(in the rows, 128 means zero)
Known rows, with every step that occurs
sutar, babud, sare, zilaz: [146 180  94 126 105 171 110 136 127 160 114 132 112 109 124 174 157  80
 138 126 103 143 170 146 150 154 117 105 171 128 154 134 176 193 137 108
 109 160 166 114 140 156 144  99  86 111  73 145  98 115 146 127 106  87
 162 169  97 133  82 154  73 101 155 130 175  79 109 120  90 125 119 125]
zilaz, sutar: [129 105 140 132 144  80 127 150 149  85 144 154 124 132 162 149 138 118
 163 151 102 144 103  96 133 140 150 138  83 158 120 141 131  93 138 114
 133 118 114 152 143 117 130 179 113 176 108 157 132  72 119 140  98 163
 132 102  96 117 133 116 149 113 135 131 115 152 141 149 116  83 107 141]
babud, sare: [ 98 187  91 129 119 117 143 135 141 123  52 157 129 178 152 160 132 139
 144 152 114 146 131  93 105 137 130 107 137 138 127 163 162 132 138 134
  70 104 119 137 144 163 132 130 103 139 104 128 128 150 136 131 130 131
 148  99 102 139 104 126 113 124  90  74 170 124  76 124  97 115 112 147]
sutar, mavib, sare, zigap: [112 140 124 126 118 166 150  86 112 136 119 128 176 164 111 140  68 131
 101 106 168 121 116 214 104 104 122 140 126  47 127  83 105 129 127 144
 133 129 142 102  97 166 107 131 160  80 208  95 139 147  88  94 137 104
 105 106 127 136 154 125 142 161  84 176 112 132 138 132 169 223 161  82]
babud, sare, zilaz, sutar: [153 128  94 100 156 119 126 134 132 128 107 121 122 118 215 204 171  66
 166 173 107 124 116 152 156 143 132 115 137 150 119 115 165 168 163 122
 113 153 168 169 113 157 138 117  96 141  86 164  90  60 130 163 152 147
 137 174  88 107 107 131 114 105 130 119 141  91 106 114  80  83 102 127]
mavib, sare, zilaz, sutar: [174  90 115 131 192 177  95 119 123 172 148 136 150 151 223 147 114  97
 157 163 127 129 104 202 127 114 162 164 120  96 105 110 146 138 155 122
 133 177 144 133 130  88 138 148 103 168  83 132  88  50 129 128 144 134
  85 105  81 115 107 117 115 151 157 136 116 112 176  91  99 103 135  96]
babud, sare, zigap: [ 91 155 111 105 109 116 153 115 107 123  52 107 106 129 154 185 141 120
 150 155 122 154 163  95 127 124 135 125 166 134 140 133 172 165 147 120
 105  91 142 142 129 189 103 106 125  95 184 128 119 143 129 119 117 149
 149 181 137 129 148  96 115 135  71 103 134 128  65 126 111 162 119 134]
babud, sare, zilaz, sutar, mavib: [150 147  97 100 164 115 127 131 138 120 146 120 165 134 152 235 137  81
 165 137 167 124 108 183 131 134 127  77 128 136 126 103 201 155 167 148
 150 179 191 173 107 160 136 107  88 106  89 133 141  74 142 159 154 132
 128 137 118 127 114 137 119 123 150 171 117  68 110 112  90 127 113 135]
mavib, sare, zigap: [119 124 119 133 135 168 137 125 119 177  89 119 139 184 172 105  90 160
 101 130 127 133 149 164 109 110 150 178 141  93 131 112 118 146 125 142
  98 126 126 126 137 140 112 126 131 103 176 100  92 132 107  96 130 140
 107 148 120 139 156 107 125 155 102 133 109 151 142 139 129 179 138 108]
zedap, sare: [113 134 153 106  93 111 140 126 131 126  75 140 111 120 139 101  96 162
 109 105 124 138 111  98 115 150 127 150 139 128 141 129 105  89  83 138
 112 135  94 128 151  98 143 164  86 174 113 171 137 167 119 106 114 138
 134  91 151 129 159 120 149 137 109 102 158 173 165 119 129  96 133 165]
zilaz, sare, zigap: [136  55 101  82 122 111 109 114  96 108 128 126 132 105 137 112 145 143
 123 138 123 112 135 113 100 158 124 136 137 142 105 125 119 120  85 107
 133  91 114 129 142 186  92 150 117 156 158 202 142 141 127 140 154 161
 106 179 138 136 128 103 124 115 106 124 138 187 113 154 151 152 130 141]
zedap, sutar, mavib, sare, pumimeb: [114 103  90 118  72 250 125 101 172  94 108 142 174 202 128 128  97 183
 116  64 181 151  79 185  84 148 139 175 131  20 145 103  96 114 146 199
  90 140 123 107  94 144 116 111 112 136 170  68 140 196  67 109 165 101
 114  86 130 136  79 161 140 196  59 162 138  80 195 123 125 154 136 124]
zigap, sutar: [103 133 170 162 144  97 134 134 140 127 114 134 111 107 130  50 146 145
 104 153 111 125 123  76 133 110 126 129 123 162 115 141  80  98 128 118
 115  79 111 122 141  90 114 153 164 143 109 129 116 138 164 150 135 172
 126  99 122 124 121 117 151  89 172  94 126 141 119 158 130 114 141 167]
zigap, sare, zilaz: [115 123 116 104 136 123 115 120  95 196  97 125 123 199 175 175 137 111
 152 194  85 130 142 120  94 127 119  94 190 125 111 134 128 129 109 136
 115 140 177 137 105  96 149 146 148 144  62 156  81 115 118 100 168 140
 135 133  90 121 115 146 115 130 134  57 134 105  86 142 110  91 105 152]
babud, sare, zigap, sutar: [114 158 110 153 150  98 147 143 125 109  81 108  99 124 118  93 151 109
 107 162 111 131 153 118 151 108 125 107 139 166 135 151 147 148 178 109
 103 106 114 148 124 160 119  96 181  83 166 101 115 152 154 160 156 152
 118 169 146 113 146  87 141  89 121  95 132 121  54 132 127 156 120 140]
sutar, mavib, sare, babud: [ 78 154 120 115 105 149 137  90 129 127 165 132 157 183 129 110  99 156
 121 119 155 145  89 172  82 135  83 158 138  77 152  98 114  99 118 179
 122 124 130 119 107 151 150  88 114 118 146  76 147 162 134  80 134 124
 130  88 106 151  99 215 147 136  85 166 132 125 122 104 178 191 113 122]
zedap, sutar, mavib: [105 112 149 101 130 104 135 123 166  85 118 153 184 129  80 183 122 172
 138  82 183 146  93 146 110 146  93 123 102  92 120 124  85 142 102 158
 139 133 165 117 112 127 124 131  80 162 138 103 173 182 127 166 115  94
 135  50 121 137  89 140 141 142  77 112 149 120 145 180 134 138 144 120]
mavib, sare: [101 155  87 127 121 164 136 103 130 161 102 182 135 175 200 111  89 146
 168 138 130 137 131 176  87 119 149 167 140  84 152 117  98 130 119 152
  84 114 102 111 143  98 124 133 116 148 114 110 106 130 103 105 123 136
 114  51  80 156 118 130 133 134 123  84 145 140 131 142 122 127 147 134]
babud, sare, zigap, sutar, mavib: [107 162 112 146 149 101 158 118 108  90 121 111 147 135  65 117 129 103
  92 124 173 122 142 154 143 101  98  81 134 155 128 125 136 150 166 122
 142 101 144 120  86 208 120  92 187  68 210  78 138 159 169 160 165 130
 126 143 170 117 127 118 133  93 115 131 105  90  62 154 140 185 134 126]
sutar, babud, sare, zigap: [115 175 109 121  81 128 121 149 139  82 131 112 115 131  79 143 134 121
 122  91 105 163 192  93 150 144 119 115 143 137 169 155 178 157 138 105
 105 119 116 153 124 202 124  94 130  62 149 106 140 143 113 130  97  84
 181 203 136 139 129 135 109 103 107 147 137 119  88 128 118 187 124 110]
sutar, zedap, sare, zigap: [119 131 151  98  90 103 172 124 138 132  90 119 120  96  86 114 106 151
 100  92 124 110 184  76 149 147 133 137 117 127 123  90 166 134  60 123
 164 130 115 118 152 100 125 130 110 122 185 135 154 168 132  91 124 155
 110 165 201 142 227  89 152 191  60 132 120 177 155  93 174 108 135 121]
mavib, sare, zilaz: [143 155 120 119 130 198 110 120 127 204  90 137 141 169 221 145  97 159
 164 167 117 121 125 197 125 121 156 153 172  81 100  89 139 143 129 130
  90 181 154  94 132  88 129 129 121 153  85 104  73 117 121  97 153 127
  88 115  72 130  90 130 105 151 156 131 140 122 137 108 109  92 144 101]
zigap, sare: [ 90 156  94 132 122 109 136 147 109 173  95 158 128 209 132 134 151 130
 151 169 129 148 133  78  75 141 109 100 144 124 124 148 101 110 108 151
 107  83 102 126 101 122 135 151 167 164 106 130 119 123 125 120 142 143
 151  81 105 122 130 163 127 133 111  31 151 135 101 160 125  91 104 153]

Rows
[144 128 112 136 164 140 134 104 139 116 172 161 181 186 136 137  82 126
 163  87 171 147  57 220  89 118 128 160  87  85 119 111 113 113 161 142
 150 133 110 128 107 120 137 118 122 128 132 127 135  93 121 125 133 101
 133  32 107 128 121 147 149 136 133 157 119 129 177 140 139 147 129 105] => zilaz, sutar, mavib, sare
[127 136 178 192 119 132 118 151 117 104 202 100  95  84  44  49 151 134
  84 101 107 108 170  82 175  98 130 129 124 186 150 179 100 121 137  95
 151  99 108 138 136 115 114 121 189  83 141 109 130 138 110 137 107 103
 140 173 163 122 128  96 141  97 176 138 111 135 130 171 156 199 125 117] => sare, zigap, sutar, babud
[155 106 137 110 130  64 179 137 159 109 139 147 103 114 105 121 122 145
 148 108 144 134 135  77 130 149 144 128  54 134 102 105 160 106  96 143
 179 122  94 149 185  78 132 134  88 181 113 164 145 100 145 111 124 162
 137 102 164 131 212 102 133 174 110 122 100 171 183  89 173  28 106 173] => zilaz, sutar, zedap, sare
[161  79 157 120 158  97 116 139 112 153 157 102 119  91 199 191 127 115
 162 186 113 125  90 129 170 129 147 114 126 129 108 114 124 134 128 115
 155 170 156 141 124  96 134 162  99 167  79 153 113  39 127 131 123 163
 119 150 102 140 120 120 135 131 160 151 110 113 162 111  92  81 106 134] => sare, zilaz, sutar
[122 103 181 149 121 111 177 127 110 121 126  82  83  75 108  47 125 145
  74 109 129 117 129  87 151  81 104 152 141 173 148 144  85  88 110 104
 133 113 106 114 158 102 130 128 174 115 181 133 123 183 136 140 140 167
 102 151 206  99 142  79 177 112 134 121 112 177 161 120 137 140 154 149] => zedap, sare, zigap, sutar
[120 177 107 112 120 128 110 126 106 152  50 123 121 129 186 199 162 106
 132 179 117 129 152 138 139 150 106  99 169 139 129 119 187 168 127 126
  88 159 161 131 138 157 132 119  82 132  99 138  90 128 154 127 138 133
 123 167  74 133  98 155  86 115 135  85 151  89  72 100  86  86 121 142] => babud, sare, zilaz
[149 157  92 129 137 114 106 167 147  67 185 177 101 132 108 135 183  88
 155  81 121 156 157 115 129 152 124 105 117 142 156 181 186 133 169 118
 119 143  98 175 159 179 142 101 107  95  76 132 157  66 131 157  61 110
 197 137  96  91 125 137 111 111 140 120 144 107 119 122 103 121  96 147] => zilaz, sutar, babud, sare
[161  66 126 146 125 116  92 145 103  97 219 129 103  68  39  42 199 123
  77 112 139 125 144 115 136 128 127 127 112 182 141 162  78 126 112  73
 166 105  93 111 147 149  85 123 200  94 128 179 162 119 123 142 126  98
 133 192 163 111  91 122 119  68 167 163 143 138 136 144 163 185 156 126] => zilaz, sare, zigap, sutar, babud
[107 119 183 165 138 115 138 136 107 126 111  97 111 100 114  91 139 147
  88 155 106 108 144  85 156  84 131 137 117 175 132 157  93 123 135 107
 122  96 110 125 114 105 125 146 192 109 175 113 121 157 140 134 124 149
 115 154 141 125 151 114 156 103 132 115  89 146 122 160 136 160 135 120] => sare, zigap, sutar
[174 113  99 148 158 190  66 145 142 168 212 137 131 140 150 137 111 106
 153  99 115 132 114 202 155 111 146 158 123 103 133 107 132 141 147 115
 140 185 123 118 142  88 137 121 107 123  49 127 113  47  95 110 114  87
 137 126  93 114  96 143 106 146 187 188 104  83 195 100 103 143 138  81] => mavib, sare, zilaz, sutar, babud
[101 163 109 132 115 153 124  91 134 130 115 172 192 195 137 135  71 158
 141 104 170 135 100 209  79 139 120 148 123  60 137  90  98 104 123 161
 110 115 128  94 114 123 137 137 146 127 137  85 134 152 117 109 134 103
 133  18 104 145 118 158 116 148 123 137 131 131 149 147 151 159 151 108] => sutar, mavib, sare
[160  92 157 113 158  96 110 123 145 161 130 120 142  84 173 187 136 111
 177 179 102 103 129 116 161 145 162 116  87 124  77  81 178 152 121 118
 168 148 136 134 136  68 144 130  54 165  97 160 106  46 145 113 126 167
 106 146 112 164 152 120  96 153 157 148 100 117 121 124 128  30 100 122] => sare, zilaz, sutar, zedap
[129 135 165 164 131  99 133 124 117 119 153 121 164 116  87  77 125 134
 114 128 155 119  87 124 130 109 115  78 108 150 111 140  70 101 133 126
 160  96 125 113 112 103 133 161 170 122 118  99 146 157 150 150 128 122
 125  48 144 132 121 138 126  85 168 124 110 123 114 174 138 147 142 125] => zigap, sutar, mavib
[152 132 183 156 101 119 119 161 116 117 190  87  90  61  44  27 122 148
  61  40 129 118 149  75 174 103 107 146 131 173 156 153  80 121 110 109
 152 141  96 101 143 103 141 113 180 103 164 118 137 184 114 131 107  91
 139 170 225 103 160 103 154  87 137 144 108 173 190 127 138 183 145 117] => zedap, sare, zigap, sutar, babud
[ 92 142 143  59  71  96 186 127 118 134 127 100  89  96  80 115 101 171
  99 119 123 126 130  56 124 179  90 140 108 111 133 132 154 128  52 151
 146 100 103 140 151 102 158  94  75 160 135 125 147 172 161  73 121 153
 137 153 165 147 153 184 133 183  79 126 139 168 144  76 174  63  87 174] => sutar, zedap, sare, babud
[118 125 140 113 121 128  89 176 168  89 157 159 113  97  43 132 132 168
 135  61 144 150 132  96 122 154 123 132 116 123 165 171  71 128 118 150
 132 147 139 132 135 110 137 148 100 162 102 119 172 154 108 169  59  54
 149 100 112 104  77 142 143 116 122 127 151 126 166 160 124 131 123 134] => zedap, sutar, babud
[119 127 183 166 137  91 133 109 117 120 159  85 160 100  63  86 101 127
  89 120 151 100 114 132 153  79 123 117 113 150 125 137 103 102 155 119
 161 108 126  95  96 135 109 137 205  69 206  89 158 182 148 144 136 142
  96 130 163 144 143 116 154  91 130 164  84 123 111 180 164 194 149 102] => sare, zigap, sutar, mavib
[147 143 126 185 150 179 107 149 112 132 204 118 118 143  66  46 124 139
  86  88 123 141 158 145 152  77 158 181 103 114 177 149  93 143 150  98
 131 127  80 105 146 102 139  92 202  65 153  62 111 145 102 117 113  71
 112 127 161 115 124 117 139 116 156 151 105 112 183 147 148 206 172  93] => mavib, sare, zigap, sutar, babud
[139 109 160 101  95 139 127 127 108 179  90 104 114  76 181 142  98 127
 120 144 110 129 123 123 140 147 136 128 169 141 126  94 112 128  83 125
 133 196 163 109 143  95 154 146  74 175  78 175 108 151 124 111 139 137
 121 134 138 129 144 123 142 142 143 113 131 155 169  80 101  93 132 134] => zedap, sare, zilaz
[145  76 100 130 161 110 103 130 103 114 155 107  96  94 126  36 167 122
  81 170 128 122 118 113 125 119 130 138 105 180 105 139  88  95 112  86
 138  65 114 110 133 133  92 136 180 147 171 187 148 132 128 160 151 160
  78 177 173 127 117  82 138  92 137 127 147 163  97 157 166 133 155 161] => zilaz, sare, zigap, sutar
[162  99 165 105 157 114  98  96 134 134 167 101 185  83 152 222 128  96
 161 155 135 124  66 164 149 130 112 100 127 114  96  95 139 123 158 142
 183 184 181 129  92 109 138 163  97 143  90 136 159  74 124 141 132 123
 129 113 106 129 115 146 132 115 168 186  84 104 138 137 111 133 125 105] => sare, zilaz, sutar, mavib
[161 127  73  93 162  89 137 142 150 135  94 109 110 115 170 202 161  99
 173 173 104 132 158 136 151 154 156  85 102 123  90  96 234 183 151 104
 149 131 174 162 142 122 124 111  58 150  93 151 105  55 162 127 147 158
 134 156 122 148 154 117  85 150 131 144 133  78  84  82 108  37  83 121] => babud, sare, zilaz, sutar, zedap
[109 171  90 114  67 173 160 124 137 114  63 135  92 154 179 142 171 118
 145 159 106 135 148  82 110 168 147 119 182 119 145 155 174 114 143 149
  62  94  98 142 119 197 110 122 102 124 123 140 113 171 125 105 162 162
 176 167  93 125 140 152 115 130  84 103 146 100  80 107 116  97  88 166] => babud, sare, pumimeb
